Each row was made from one walk, in order. Every step used is in the known rows, and no mark comes twice. Write each row's walk.
Known rows:
k, v, z, c, f: 30	4	5	-20	30	-4	2	33	-14	29	-11	-1	-9	9	6	9	-18	-4	6	24	25	22	10	-7	1	8	-8	19	12	8	15	-2	-22	27	7	21	54	-5	-8	-47	-7	0	23
x, v, b, m: -7	9	22	-6	38	15	-29	4	-6	21	-4	6	2	9	8	-10	-19	-3	-20	11	5	-9	-7	9	-2	-19	-3	-25	35	0	-8	-2	2	15	-4	13	4	-12	7	-15	-2	4	40
x, v, b: -8	10	-1	5	22	17	-20	17	3	25	1	6	3	9	6	5	-6	-11	-12	8	0	-2	-6	-5	6	-15	4	-20	8	9	-3	7	9	6	-1	15	14	-12	-1	-18	-10	12	32
c, x, v: 12	17	-7	44	-15	8	-1	16	10	26	-5	5	-8	2	4	23	-23	-14	-11	11	-16	4	-15	-1	-2	-10	19	-6	4	6	-3	-1	12	18	20	-8	22	-11	9	-7	-1	-5	38
c, f, v: 23	2	-3	2	20	12	12	5	-2	6	5	0	-12	-27	-3	12	-38	21	-9	5	4	6	5	8	0	3	-3	-11	20	9	8	-1	-1	40	6	0	-8	-10	-7	5	-5	2	31
u, f: -3	8	1	-25	14	17	5	4	-3	-8	12	-6	-1	-20	-4	3	-19	8	-6	-1	-2	12	-1	-2	-5	2	-9	-3	9	1	12	2	-9	-11	3	6	1	10	-7	0	-3	-1	1
x, c, f: 18	10	-11	-18	34	10	21	12	-17	19	11	-3	-6	-7	12	4	-14	2	1	6	29	15	7	-4	-5	6	-7	12	2	-5	7	-4	-7	-11	9	8	32	5	-3	-27	-1	0	14
z, c, x, v, n: 31	10	-2	41	-15	14	1	16	-5	7	-2	-2	-11	8	10	30	-23	-24	2	23	-4	30	-21	-1	18	-20	14	-5	-3	-1	-16	-14	15	5	-2	-6	33	-8	16	-63	-7	7	43
z, g, f, v, n, c: 33	0	-1	19	17	21	-28	34	-16	-29	16	12	3	-10	12	-4	-38	2	10	2	-5	34	0	-11	20	-40	10	-2	14	15	-16	-10	21	11	-23	4	10	2	1	-28	-25	-11	14
k, s, n: -6	1	-3	27	-5	1	23	11	-7	-8	9	7	-2	-1	7	4	3	3	3	10	9	-2	2	7	6	-14	5	6	-12	11	-10	-6	-13	-14	-11	17	-21	17	-6	-39	-7	8	-5
k, v, z, g: -1	9	5	15	-3	-8	-26	53	-1	12	-27	13	2	25	-1	2	-12	-16	5	10	-17	14	1	-16	-16	-18	1	29	5	11	2	-7	3	21	1	11	30	-10	-6	-15	-7	-18	-5
c, n: 20	-5	-1	13	1	6	0	13	-8	12	-2	-1	-7	-7	0	13	-7	-7	-8	9	-15	14	-5	8	0	-10	-6	7	-1	-2	-4	-8	6	4	-31	9	-22	12	1	-28	-3	-4	-7
g, z, c, n, v, b, m: 14	-22	16	-27	31	9	-44	27	-19	22	-13	17	-28	16	1	-7	-8	-1	-9	27	24	8	8	21	7	-20	7	10	33	2	-11	-14	-11	12	-38	23	27	5	4	-70	9	0	4
g, z, c: 1	1	-2	-24	-7	-14	-16	12	-4	0	-11	0	-9	13	3	-4	7	2	16	8	22	9	5	3	9	-1	24	22	2	0	-11	2	-16	-8	12	0	46	0	-3	-43	22	0	-26
m, b, v: -17	-3	8	12	23	13	-21	3	-11	8	-2	10	-4	-6	-4	0	-12	1	-16	15	-1	23	1	-3	3	-6	0	-26	19	10	-11	5	12	39	-4	15	13	-3	-5	-7	-17	-1	9
x, v, n: 15	9	-5	29	-6	18	-2	6	-2	-1	-5	-1	2	-7	3	11	-23	-10	-7	5	-14	14	-24	5	2	-18	1	-20	4	4	-3	-9	14	12	-26	6	-17	0	5	-26	-20	12	26
g, z, c, n, v, b: 14	-21	-7	-14	16	12	-36	38	-11	28	-8	17	-27	16	0	10	4	-9	-1	24	22	15	9	6	16	-12	15	16	8	11	-6	-5	-6	4	-33	25	35	6	-6	-72	2	8	-5
f, g, z, c, x, v, n: 12	17	5	32	-7	10	-34	36	4	9	-24	11	-22	16	9	19	-38	-10	12	3	-16	34	-19	0	5	-22	31	24	7	8	-25	-28	7	24	5	-4	39	-13	0	-63	2	-5	-9
v, z, c, n: 23	-7	-5	-9	5	-5	-15	34	-12	17	-12	-4	-14	11	-2	16	1	-13	9	21	13	21	-3	12	7	-9	-8	28	-1	-3	-3	-11	-9	-5	-23	16	22	15	1	-72	2	-6	-25
z, g: -3	9	1	12	-7	-4	-18	19	-6	-9	-16	7	4	5	2	5	-7	-11	6	2	-22	8	5	-9	3	-17	-1	17	-3	2	-10	-4	12	-9	3	-9	11	-15	-3	-3	0	-15	-11
s, n, v, z: -1	-9	-21	31	-7	15	-23	37	-2	5	-11	13	-21	18	-8	8	-11	5	-3	10	16	-6	-11	15	0	-7	5	7	2	11	10	-9	-14	4	-44	20	-5	16	-5	-22	-20	-10	7
v, z, g, f: 1	18	-2	-8	19	-18	-23	38	-4	3	-16	19	3	0	3	4	-26	-14	16	-1	-6	11	0	-6	-2	-11	11	27	22	13	-1	-6	-13	-2	1	13	31	-5	-11	-9	-16	-27	-30
g, f, c, x: 9	14	-3	19	27	6	-1	11	-1	5	15	5	-9	-3	16	8	-16	6	8	-6	12	19	4	-6	-1	12	29	4	6	6	-6	-17	-3	19	27	-3	39	7	8	-19	-5	-16	14
f, u: -2	4	28	14	3	-3	-10	-9	12	-7	3	-2	1	-7	2	14	19	-1	-2	8	-11	13	5	0	-6	10	-6	9	-13	-4	8	6	0	8	-4	3	-17	-6	5	-18	2	0	-12
x, v, z, g, f: 6	32	-6	9	9	-8	-36	49	0	13	-26	15	3	-7	3	10	-33	-20	5	9	-13	9	-8	-3	3	-20	17	12	25	19	0	-3	-9	11	8	15	36	-7	-7	-13	-19	-23	-2
m, b: -23	-1	-3	0	27	4	-9	-5	-9	2	6	8	-5	0	5	4	-1	5	-5	12	10	23	8	3	4	2	-8	-10	10	4	-8	4	6	2	0	13	10	4	-5	-14	-9	-2	-3
m, b, v, x, c: -16	4	-1	34	25	31	-26	26	-8	5	17	15	-15	23	4	0	2	-17	-10	10	13	39	-8	-18	-8	-7	19	-18	13	-3	-12	-7	14	22	21	22	61	13	10	-25	-26	-1	27
u, f, v, x: 3	7	1	17	2	36	-9	24	15	-26	25	3	-17	-14	-11	11	-27	10	-9	-8	-12	19	-13	-4	-12	-1	14	-16	19	2	10	-7	-1	24	24	6	10	11	2	16	-15	2	34
k, v, n, c, f, u: 49	-2	32	27	42	26	5	6	-12	4	19	-3	11	-5	21	13	-21	1	-3	18	1	52	9	-12	-11	-3	-23	2	-8	2	22	1	9	23	-39	22	-5	2	4	-56	-26	10	27
s, k, v, x, c, z: 3	19	-11	43	4	16	-23	24	-7	25	10	6	-2	47	1	6	22	-21	-4	-23	3	11	-18	-44	4	6	30	26	-1	2	8	-7	-10	-2	13	4	71	-5	21	-32	-19	-5	8
f, v: 3	-5	-1	10	-9	9	-7	10	7	-7	4	1	-11	-10	-8	-2	-8	15	-7	2	0	-1	-1	4	5	-6	7	-10	7	7	-6	-1	8	35	8	-5	-9	-3	1	7	4	3	20
k, v, n: 17	-5	13	21	1	17	9	11	-7	-3	3	3	1	7	5	0	-15	-8	-7	2	-12	24	-12	-10	-5	-14	-4	-10	0	5	-3	-12	12	29	-32	12	-14	3	4	-20	-18	11	28
v, b: -11	-4	4	-11	33	10	-7	5	-1	15	10	8	2	15	6	-2	1	-4	0	-1	8	-1	3	-8	0	-5	-3	-4	6	2	-4	2	4	-7	-7	13	8	-8	-5	-12	-6	8	4
m, b, v, z, g, f, u: -17	20	35	19	44	-5	-54	33	-2	4	-14	27	0	-12	1	15	-19	-14	-2	22	-17	47	7	-10	-3	-8	4	11	30	19	-2	4	-2	47	-8	31	25	-13	-10	-35	-30	-27	-32
c, z, g, f, v, b: -2	9	1	-5	43	-3	-43	39	-2	14	-5	25	-9	-2	2	9	-33	-4	9	-14	-7	3	2	-18	19	-23	16	6	32	22	-20	-1	0	25	2	6	28	-32	-11	-15	-4	-20	-12
z, g, f, v: 9	12	5	8	2	2	-25	31	-3	-16	-1	14	-8	-23	-1	1	-27	1	-1	2	-18	8	5	-8	21	-22	19	0	19	18	-16	-5	7	32	12	-1	10	-13	-3	7	-7	-18	16
c, z, g, f: 7	18	-3	-4	20	-19	-29	24	-8	7	-19	16	0	-7	5	12	-26	-14	17	-15	-15	5	0	-15	16	-13	10	22	19	12	-12	-3	-12	-3	0	-1	30	-22	-8	-10	1	-31	-36
n, v, x, c, z, g: 3	4	-23	43	-11	10	-48	55	0	3	-15	21	-24	36	-2	19	4	-31	14	-7	-1	10	-5	-20	-5	-11	20	28	-5	-2	-1	-17	6	-14	19	-5	73	-3	10	-22	-10	-23	2

Write each row's walk:
-3	12	-16	0	6	-11	-28	37	-12	12	-18	7	-5	22	7	8	2	-18	18	-6	3	9	-1	-17	2	-17	3	39	-11	-4	-17	-6	4	-27	10	-11	51	-13	3	-42	18	-26	-37 -> x, c, z, g
-3	0	-13	5	21	-4	-25	7	-2	7	-12	-8	-5	13	5	5	8	13	16	-19	17	4	1	1	-7	12	4	12	-6	-3	-4	-13	-6	9	10	-8	26	-1	2	-32	12	-14	-33 -> f, c, z
22	15	-4	56	-3	38	-12	33	-19	20	22	3	-6	32	4	8	21	-26	-23	0	-14	30	-17	-33	6	-9	25	21	-8	-1	7	-15	5	5	-14	18	39	16	23	-48	-32	3	32 -> s, k, v, x, c, n
18	-1	-10	2	6	13	0	26	-15	16	11	-4	-12	3	7	5	7	-12	-7	13	7	20	-3	1	1	-12	-3	18	-13	-7	-9	-11	8	-12	-20	12	8	24	8	-55	6	-5	-3 -> x, c, n
-3	9	33	-16	52	11	-41	24	-13	-7	3	23	-5	-8	9	-16	-39	6	-9	2	-5	2	6	-1	13	-32	9	-9	51	12	-24	-11	5	36	1	10	8	-21	0	-1	-6	-17	29 -> z, g, f, v, b, m
33	2	-15	17	36	26	1	12	-29	6	18	-4	2	5	21	5	-34	17	3	8	23	20	4	1	11	-14	-9	2	-1	3	7	3	-5	-25	-38	16	8	11	-6	-43	-12	-8	17 -> s, n, c, f
11	38	21	52	7	-10	-35	46	18	21	-17	21	-4	-4	9	40	-30	-29	3	19	-30	29	-8	-9	-8	-12	24	31	14	14	6	0	-2	23	17	8	32	-21	3	-36	-15	-32	-5 -> c, x, v, z, g, f, u
32	-8	-7	40	9	19	11	8	-8	1	21	6	2	21	14	11	-28	-7	14	4	6	32	-10	-7	-8	-18	5	6	-5	-3	-3	-10	21	-17	-22	-4	17	8	11	-42	-16	-2	9 -> v, n, c, x
32	-1	10	9	45	27	-27	28	-17	10	-13	11	0	-6	9	-10	-66	17	13	-15	-7	37	-3	-5	-20	-19	2	11	27	12	-1	-17	4	37	-35	13	14	-3	-18	-32	-27	-5	-31 -> b, v, n, c, f, g, z
-10	8	35	-1	42	20	-21	-8	-21	23	9	8	13	27	5	-23	3	3	-29	-3	1	-6	-3	-22	8	-7	0	-4	32	8	2	-2	-4	19	-19	13	11	-21	11	-13	-21	6	35 -> s, k, v, b, m
37	-10	2	53	3	30	0	17	-10	8	15	8	2	15	6	8	-38	-9	4	5	-6	33	-17	-15	-10	-26	11	-11	5	2	-6	-8	27	19	-26	-4	19	0	14	-35	-24	-2	19 -> b, v, n, c, x
20	12	25	-19	27	-13	-5	0	-2	7	-9	-2	-7	-13	10	23	-1	7	12	18	16	31	16	6	1	19	6	33	4	-1	11	7	-23	6	7	8	31	-13	-7	-63	16	1	-28 -> g, z, c, f, u
-21	-2	0	8	29	4	-25	21	-4	20	-11	15	-6	8	-8	2	-18	0	-4	15	11	23	-5	3	-15	-3	-1	-11	29	12	-2	2	-1	40	-7	24	24	2	-11	-18	-24	-8	-15 -> m, b, v, z
13	17	-3	38	6	0	-43	43	9	-12	-6	25	-14	0	-3	21	-34	-15	14	-23	-25	12	-11	-16	8	-17	33	10	30	13	-12	-13	-3	31	23	-1	38	-20	2	5	-13	-28	-4 -> c, z, g, f, v, x
-19	7	8	-7	7	-6	-34	22	9	3	-22	12	-9	8	1	-11	-14	13	11	-20	-13	3	3	2	-13	-2	17	30	10	8	-10	-14	-8	19	5	1	8	-6	-16	1	9	-12	-53 -> f, g, z
-2	23	-10	24	-10	-7	-36	48	3	15	-35	9	2	11	-2	15	-21	-19	3	13	-18	5	-10	0	-10	-24	5	19	9	11	1	-3	5	4	7	4	29	-14	-5	-20	-10	-18	-9 -> x, v, z, g
7	18	9	1	16	-10	-25	55	-5	12	-18	20	0	8	5	-3	-26	-18	5	6	-14	16	3	-20	-3	-15	13	24	21	20	0	-6	-11	28	1	22	39	-6	-7	-10	-18	-24	1 -> k, v, z, g, f
8	10	-10	-4	-5	-5	-28	33	0	16	-20	-5	-8	13	-1	9	3	-15	5	23	21	6	-8	6	11	-5	7	6	3	5	1	1	-11	4	15	8	51	2	3	-50	0	0	11 -> x, v, z, c
6	29	17	32	24	-5	-45	39	5	-7	4	19	-7	14	15	27	9	-34	20	-12	-12	34	-4	-29	-1	-2	24	41	-2	-6	-3	-9	-9	-12	22	10	59	-9	13	-46	-5	-31	-31 -> v, x, c, z, g, f, u
11	8	6	36	-2	22	5	-6	-18	1	8	0	12	12	0	-1	-2	-4	-16	-7	-18	18	-17	-26	13	-7	6	0	2	12	6	-8	5	15	-42	5	-9	-7	8	-24	-37	15	20 -> s, k, v, n
6	13	32	-1	22	-5	-11	-8	9	-7	13	5	2	-25	8	9	8	-3	-2	4	-7	18	7	-3	10	12	5	5	4	5	7	7	-13	16	-3	14	-9	0	4	-13	-7	-5	-6 -> g, f, u
8	2	-18	39	4	-8	-18	40	-20	-1	-7	11	8	25	14	11	-7	-6	27	4	7	8	10	-10	9	-37	2	38	-16	13	-15	-1	-5	-44	-11	4	25	1	-7	-69	2	-20	-46 -> k, s, n, c, z, g
22	-25	22	-15	34	20	-40	18	-24	15	-3	7	-26	11	2	-3	-2	-7	-17	32	20	6	9	16	22	-20	-16	-6	21	-1	-11	-14	1	10	-37	20	13	6	11	-59	-4	5	39 -> z, c, n, v, b, m
21	8	-5	-33	23	-11	4	8	-13	14	-12	-1	-9	-6	8	10	-21	8	14	12	27	17	11	5	5	8	12	24	17	4	3	1	-25	-2	11	6	49	-8	-13	-44	14	0	-16 -> g, z, c, f
16	20	1	-9	32	5	-37	41	-5	27	-31	-3	-14	-2	4	16	-34	-2	7	12	7	16	3	6	8	1	-11	20	14	11	6	-15	-16	25	20	13	47	-11	-15	-39	-10	-7	2 -> x, v, z, c, f, g
16	11	-25	68	-1	7	5	53	-1	30	6	13	-2	28	13	19	-24	-8	10	25	24	11	-9	6	-13	-28	23	18	-7	18	3	-2	-7	-16	4	20	37	22	2	-74	-15	-6	9 -> k, s, n, c, x, v, z
-5	-4	40	-15	44	13	-17	11	-11	21	5	11	0	24	10	-22	-10	1	-19	7	6	-1	3	-6	-9	-14	-7	-13	32	2	-8	-5	0	33	-10	19	7	-10	8	-10	0	4	43 -> k, v, b, m
6	8	1	30	-1	23	-8	40	1	5	19	7	-12	36	10	-5	14	-23	-5	2	7	22	-6	-26	-11	-5	22	5	-9	-6	0	-12	6	12	26	16	56	17	17	-18	-10	2	47 -> k, v, x, c
-10	4	9	-25	5	-8	-44	27	-1	-3	-23	5	-17	15	4	-11	0	7	19	-6	4	11	9	-1	11	-3	17	35	1	4	-19	-14	-12	8	17	-1	41	-4	-10	-32	19	-8	-45 -> f, g, z, c
24	-18	-8	23	-12	17	-14	21	-5	12	-6	7	-20	-11	-9	15	-6	-7	-16	19	-10	6	2	12	6	-8	-5	-2	-2	8	7	-9	7	19	-38	10	-20	14	3	-15	-13	-1	19 -> c, n, v
14	8	5	28	8	18	-13	21	13	-18	23	16	-16	-12	-2	5	-22	-2	-3	-14	-7	9	-10	-6	7	-2	35	-18	27	9	-1	-10	-5	41	22	12	17	7	6	21	-21	-3	38 -> g, f, v, x
20	14	-11	14	31	19	15	20	-7	10	18	4	-9	9	13	14	-15	-12	5	-2	18	23	-5	-10	-15	9	7	10	5	-11	11	-12	-7	-11	24	14	50	9	4	-20	-17	0	29 -> v, x, c, f
12	11	-6	16	12	23	-12	35	5	-13	33	12	-21	-1	5	-4	-6	-6	-2	-8	17	17	-10	-12	7	-4	39	-8	15	4	-7	-13	-2	25	34	14	47	21	14	-6	-15	-3	44 -> g, f, v, x, c
6	22	38	15	19	-14	-36	46	6	6	-14	19	3	0	7	11	-6	-18	3	15	-24	30	8	-20	-7	-6	7	33	9	14	10	0	-10	37	-2	24	20	-9	-4	-27	-14	-24	-11 -> k, v, z, g, f, u
-7	16	10	-21	15	7	-27	37	5	1	-6	7	-25	2	4	9	-33	10	15	-5	-5	29	3	-9	-3	-1	22	40	10	6	-9	-15	-15	2	33	-6	56	-5	-13	-36	18	-19	-35 -> u, f, g, z, c, x
14	-4	-6	18	14	16	-15	16	-12	2	0	-11	-7	-2	8	7	5	8	-3	5	-1	22	3	11	-6	-2	-2	7	-11	-6	-6	-22	10	14	-17	6	-7	22	5	-48	1	-4	-10 -> f, c, n
33	-21	-6	7	-14	14	-26	25	-15	5	-7	0	-26	-4	-6	15	10	-13	-9	32	8	14	9	9	30	-10	-5	3	-11	3	-2	-8	2	9	-27	10	14	15	7	-50	-3	4	25 -> z, c, n, v
-1	9	-6	10	-2	-17	-29	21	-4	8	-30	9	0	13	-1	17	-13	-12	17	-9	-18	3	-2	-11	1	-14	0	29	3	3	-10	-3	0	-10	0	-13	22	-26	-4	-15	10	-25	-42 -> c, z, g
-5	13	15	26	46	24	-31	12	-3	26	1	4	-7	24	20	2	-21	6	-14	7	13	7	-5	7	-17	-9	15	-15	24	-4	-13	-20	12	29	22	-1	36	-9	16	-38	1	-7	49 -> f, c, x, v, b, m
9	-15	1	25	36	32	-22	6	-24	-4	15	8	6	7	8	-7	-22	1	-4	16	11	49	-2	-8	2	-24	-9	-30	13	6	-10	0	26	18	-38	20	16	12	3	-44	-36	5	9 -> m, b, v, n, c
31	-1	0	-14	17	8	3	10	-12	0	3	-7	-18	-23	1	13	-23	15	-2	19	21	14	11	5	24	1	-3	-5	10	6	-2	0	-5	30	18	-1	26	-10	-3	-29	4	6	38 -> z, c, f, v
29	-1	-13	20	35	12	30	16	-24	5	22	3	6	-6	22	5	-23	13	10	17	32	14	17	5	3	-14	-7	9	-6	12	7	3	-16	-29	-15	23	8	20	-10	-56	-17	7	7 -> k, s, n, c, f
1	-8	-11	71	-21	22	4	31	4	-19	11	22	-19	12	-1	15	4	-11	-1	8	3	0	-3	4	-1	-9	21	-2	-8	13	5	-16	-13	-1	-3	24	1	24	2	-18	-32	11	34 -> k, s, n, v, x
23	-15	-18	12	-6	25	-14	35	-13	18	4	4	-25	-1	-2	6	9	-12	-16	22	14	12	3	5	7	-11	-1	9	-13	1	0	-12	9	3	-27	13	10	26	10	-43	-7	-2	24 -> x, c, n, v
21	5	-12	-8	26	18	14	19	-10	11	15	-2	-17	-18	4	4	-24	16	-9	10	27	13	4	1	0	0	0	0	8	3	0	-5	1	24	16	3	22	3	-1	-22	1	1	36 -> x, c, f, v
20	3	-10	33	2	25	-5	34	-6	7	18	3	-17	19	8	13	9	-25	-2	2	-1	28	-15	-5	-10	-11	12	16	-9	-15	-5	-20	8	-14	-6	17	27	28	16	-48	-11	-3	8 -> v, x, c, n
7	16	9	5	14	-5	-33	47	-7	8	-24	22	3	-7	-5	-1	-37	-16	6	1	-18	10	-5	-14	-3	-20	17	12	32	18	-5	-4	-7	34	-2	14	32	-12	-11	-3	-25	-25	-19 -> b, v, z, g, f
